Every row comes from one small tree of marks. The marks that hang from a mark follow it in brackets, in alphabetical order. Every link used is in the known rows. Which tree was each row made from?
Known rows
mogudo(puvuvu vemav(nata(teve) tepeb)): [ 24.4 -21.4   1.1  -1.0  30.2  -8.0  25.8 -18.7 -13.5  52.7 -19.5 -27.3
 -18.4 -24.9  15.1  -8.3  15.8  -6.1  12.4   3.7]
pela(dureti(nata(sumus(mogudo(puvuvu vemav))))): [ 29.8  -0.2   2.1 -19.3   6.3  -0.6  -3.7  22.7  16.7  15.7 -11.7 -39.1
 -10.5 -13.8  12.7 -10.9  37.9 -26.9  18.5  -1.0]
teve(nata(sumus(mogudo(puvuvu) tepeb(besez vemav)))): [  2.2  22.6  -6.8   4.7 -11.5  18.8  -2.1  40.0 -10.4  15.1   6.9 -36.1
 -14.3 -16.3  24.6  28.6  -5.7   1.1  34.0 -31.9]
mogudo(puvuvu sumus): [  5.6  -5.5  -9.5  14.8 -15.2  12.4  -5.3   9.1  -3.8  18.4 -15.4 -21.5
  -1.1  -6.5  -3.3   8.3  19.3 -13.9   3.6   4.1]
tepeb(besez vemav(nata)): [  4.8 -16.3  12.0   7.8  18.1   1.4   7.5  11.7 -11.4 -10.1   7.3  -5.2
 -17.9   0.4 -15.1  -1.4 -14.0   3.2  -5.1 -27.4]
tepeb(besez vemav): [ -1.4  -7.2   9.4   6.7   0.3  10.5   1.8  20.6 -15.6 -17.3  11.6  -0.8
 -10.3   2.1  -5.0   7.1 -17.0   5.2   1.2 -19.3]
teve(nata(sumus)): [ -6.9  27.5 -10.9 -17.5   1.6  -0.4   6.6   1.1  -5.1  -0.7   2.9 -16.7
  -1.6  -1.1   9.6   5.0   6.8  16.6  23.5 -11.6]
dureti(nata(sumus(tepeb(vemav)) teve)): [  3.6  19.0 -15.9 -15.4   0.0 -20.2   7.4  16.3 -10.8   8.3  -4.6 -22.7
  -7.6   8.9  32.7  14.9  -2.2  -6.4  10.3 -19.3]
pela(dureti(nata(sumus(mogudo(puvuvu)) teve))): [ 30.1  24.7  -4.7 -38.7  -3.5 -12.7   2.6  14.0  13.2  19.3 -10.6 -43.4
 -12.8 -11.1  27.1  -4.6  19.4 -19.9  26.3  -3.9]
tepeb(besez): [ -0.7  -1.0   1.9  -3.6  -3.6   7.1   6.5   8.7   0.9 -10.5   8.0   1.7
  -0.6   2.9 -13.9   8.2 -13.7   6.8   3.2  -9.3]
nata(sumus(mogudo tepeb) teve): [ -6.7  32.7 -22.3 -20.1 -13.8  -5.4  11.0  24.4  13.9  24.8   2.6 -20.9
   8.3  -0.5  42.3  18.3  -5.6  -5.5  29.5 -10.3]
nata(sumus teve): [ -7.9  24.4 -17.7 -28.2  -5.0  -5.6  20.5   5.9   0.0   5.0   0.4 -11.1
   2.4   4.5  24.9   5.3  -0.4   5.6  20.1  -7.5]
tepeb(besez vemav(nata(sumus(mogudo(puvuvu)) teve))): [ 12.0  10.6  -9.2  -9.5   9.7   4.8  20.3  29.4  -4.7  13.6   7.7 -33.4
 -24.5 -12.5  20.2   2.4  -4.9  -8.8  25.7 -40.2]
nata(sumus(mogudo(vemav)) teve): [  1.4  18.4 -18.2 -23.7   6.6  -1.6  21.6  25.1   6.5  17.4  10.3 -20.8
   9.3  -2.0  34.2  -4.3  12.4  -7.8  35.8 -10.2]
dureti(nata(sumus(mogudo tepeb(vemav)) teve)): [  8.2  26.0 -15.4 -11.9   4.4 -20.0   2.8  30.2  -2.0  15.8   4.2 -27.3
  -3.7   3.7  42.5   9.7  -4.6 -16.4  22.6 -24.6]
nata(sumus(mogudo(puvuvu) tepeb(besez vemav)) teve): [  1.9  20.5 -14.2  -6.3 -19.2  13.9  11.9  43.4  -5.3  19.1   4.0 -32.9
 -12.6 -10.2  39.2  28.8 -12.7 -10.5  30.0 -28.5]
sumus(mogudo tepeb(besez)): [ -0.2   7.5  -1.1   5.4 -11.8   6.8  -2.9  27.4  14.9   9.5   9.8  -8.5
   5.9  -2.1   4.2  21.8 -20.2  -5.7  12.9 -12.4]
dureti(nata): [ 15.9  -0.4  -2.7  -2.9  13.5 -17.2  -3.6  -5.5   0.4  -2.1  -1.4  -5.4
  -1.8   5.1  -9.2  -5.6   5.6  -7.7  -3.7  -5.1]
vemav(nata(sumus(mogudo) teve) tepeb(besez)): [  6.8  22.2  -6.5 -18.2  18.1 -14.6  29.9   4.5  10.3  23.6  11.4 -23.3
 -14.0  -9.9  15.7   3.0 -21.7   9.4  29.1 -19.2]

Write each row's tree
[ 14.7 -22.2 -16.7  -0.2  -0.8  10.7  22.6  18.2  -3.8  46.7 -20.3 -39.2
   5.2  -5.3  -2.1  20.2  12.9 -14.2  17.2 -10.7] => mogudo(puvuvu sumus(tepeb(besez)) vemav(nata(teve)))
[-11.8  25.6 -21.8 -24.1 -15.7  -6.1  15.8  10.0   4.8  17.7  -7.3 -15.5
   5.1   5.9  33.2  23.0  -3.8   3.3  18.1  -5.3] => nata(sumus(tepeb) teve)
[  3.2   0.4 -15.8 -26.3  22.4  -9.8  30.9   2.6   0.5  18.4  -4.0 -19.2
  -0.2   1.9  16.6  -9.5  16.5  -1.0  20.3 -14.6] => mogudo(vemav(nata(sumus teve)))
[ 22.1 -22.3  -6.0   7.5  20.2  -4.1  23.8 -10.1 -15.2  58.8 -25.1 -38.9
  -8.6 -20.8   9.2  -3.3  24.0 -11.6  15.3   7.3] => mogudo(puvuvu sumus vemav(nata(teve) tepeb))
[-10.6  25.0 -20.0 -28.7 -19.1   0.8  22.2  18.1   6.5   7.0   1.2 -14.2
   3.8   8.2  21.1  30.8 -19.5   8.8  21.6 -14.5] => nata(sumus(tepeb(besez)) teve)
[  3.8 -15.0 -15.7   3.4   5.5   8.0  13.7   6.8   9.4  32.8 -24.4 -25.4
 -11.5 -11.4  12.2  12.3  26.4 -15.2   5.0 -10.3] => mogudo(puvuvu vemav(nata(sumus(tepeb))))
[ 16.5  20.7   4.0 -28.1   1.0 -14.3  -9.3  16.2  22.4  -3.5   0.6 -25.7
  -6.0  -0.3   9.7  -8.9  12.0 -12.5  13.2  -3.7] => pela(dureti(nata(sumus(mogudo))))
[  7.4  -3.4   3.6  22.2 -13.6  20.9  -7.6  39.3  -5.3  14.8   4.4 -21.2
 -12.8 -15.4  15.2  24.1 -12.9 -14.9   9.8 -21.3] => sumus(mogudo(puvuvu) tepeb(besez vemav))
[  9.6   0.6  -3.4   5.9   1.7  13.9  17.2  19.1   7.2  24.0   3.5 -25.0
 -14.4 -22.9  14.3   9.7   3.6  -5.8  27.9  -8.5] => nata(sumus(mogudo(puvuvu vemav(tepeb(besez)))))
[ 11.3  -0.3   2.7  -8.2  26.6 -23.2  21.3 -24.6  -8.1  32.0  -7.5 -14.4
 -14.9 -12.5  10.8  -6.0  -9.9   7.8   7.1   1.2] => vemav(nata(teve) tepeb)
[ 30.5 -15.7   4.0  -0.3  29.4  -1.6  28.1   3.2  -1.9  48.3  -0.9 -33.4
 -15.9 -28.7   9.1  -3.4   0.2  -9.2  27.4 -11.0] => sumus(mogudo(puvuvu vemav(nata(teve) tepeb(besez))))
[ 20.5  30.6  -2.6 -45.5   3.0 -20.7   3.9  14.8  15.0   6.6   1.1 -33.5
  -0.7   0.8  25.4  -9.3   9.6 -11.9  26.9  -5.3] => pela(dureti(nata(sumus(mogudo) teve)))
[ 13.0  16.2 -21.5 -26.1   5.5 -10.3  20.3  33.0  13.8  19.3   8.3 -28.6
  11.5   5.9  21.3  14.2   0.3 -12.4  34.5 -21.0] => dureti(nata(sumus(mogudo(vemav) tepeb(besez)) teve))
[  3.5  18.5  -2.5  -5.5  20.8  -3.5  13.2   8.6  -4.3  28.0   7.9 -26.6
  -1.4 -19.5  25.4  -1.9  11.2  10.3  39.9  -2.8] => teve(nata(sumus(mogudo(vemav(tepeb)))))
[  6.3  12.7 -14.3  -5.0  -4.7  21.1   9.5  35.9   5.1  26.7   1.2 -37.5
   0.9 -16.9  18.4  25.4  13.0  -2.3  41.9 -19.2] => teve(nata(sumus(mogudo(puvuvu vemav) tepeb(besez))))
[  3.7  15.5  -6.3 -19.5   8.6  -0.5  31.7  18.3   3.5  23.4  13.1 -22.8
  -0.5 -10.7  27.0   5.8 -10.2   6.4  39.3  -8.9] => nata(sumus(mogudo(vemav(tepeb(besez)))) teve)
[ -2.7   5.4  -0.3  -3.5  14.9  -7.9  21.8  -8.4   8.4   6.3   0.6  -9.4
 -21.4  -7.2  -6.8   7.0 -17.0  14.6   5.5 -13.4] => vemav(nata(sumus) tepeb(besez))
[ 24.6 -22.5   0.1  14.0  25.0   6.4   5.8  10.7   7.8  32.6  -5.3 -23.9
  -8.5 -20.8   2.6 -15.9  25.7 -24.8  11.1 -10.7] => sumus(mogudo(puvuvu vemav(nata)))
[ 23.8  14.6  -1.0 -45.7  12.5 -16.3  10.5  21.0  13.7  13.4  -0.9 -36.7
   4.1  -0.7  25.8 -14.4  22.6 -15.8  30.9  -1.5] => pela(dureti(nata(sumus(mogudo(vemav)) teve)))
[  4.1  16.9  -9.1 -12.2  19.1 -11.4  15.7  23.2  -4.3  11.8  10.6 -25.0
 -12.5  -3.2  32.5  -9.7  -1.0  -6.0  20.6 -31.1] => tepeb(vemav(nata(sumus(mogudo) teve)))
[ -4.3  16.1 -21.5 -22.5   3.6 -13.3  20.7   0.6   8.8  25.0 -11.0 -20.3
  -2.5   3.1  24.4  14.2  -2.2   0.5  11.9 -13.9] => vemav(nata(sumus(tepeb) teve))
[ -2.3   5.4  -3.0  -0.6  18.2 -15.9  16.3 -17.1   6.0  15.1  -7.0 -11.3
 -21.1  -9.2   5.3  -2.0  -2.7   8.9   2.5  -4.4] => vemav(nata(sumus) tepeb)
[ -6.5  33.1 -20.1 -24.5 -16.0   0.8  17.5  32.4  15.9  14.5  13.0 -20.4
   7.3   2.4  28.9  26.9 -20.8   0.7  31.6 -19.9] => nata(sumus(mogudo tepeb(besez)) teve)
[  7.7 -10.7  10.0   5.8  21.6  -7.6  14.9 -14.4   0.9  11.4   0.0  -5.5
 -18.7 -10.3 -18.0   1.3 -20.0  11.9  -1.7  -8.3] => vemav(nata tepeb(besez))
[  4.0  17.1  -6.3 -15.6  15.1  -4.4  23.2  30.9  -3.0   1.4  19.3 -24.4
 -13.9   0.7  18.3  -1.3 -16.4   0.9  25.8 -40.0] => tepeb(besez vemav(nata(sumus(mogudo) teve)))
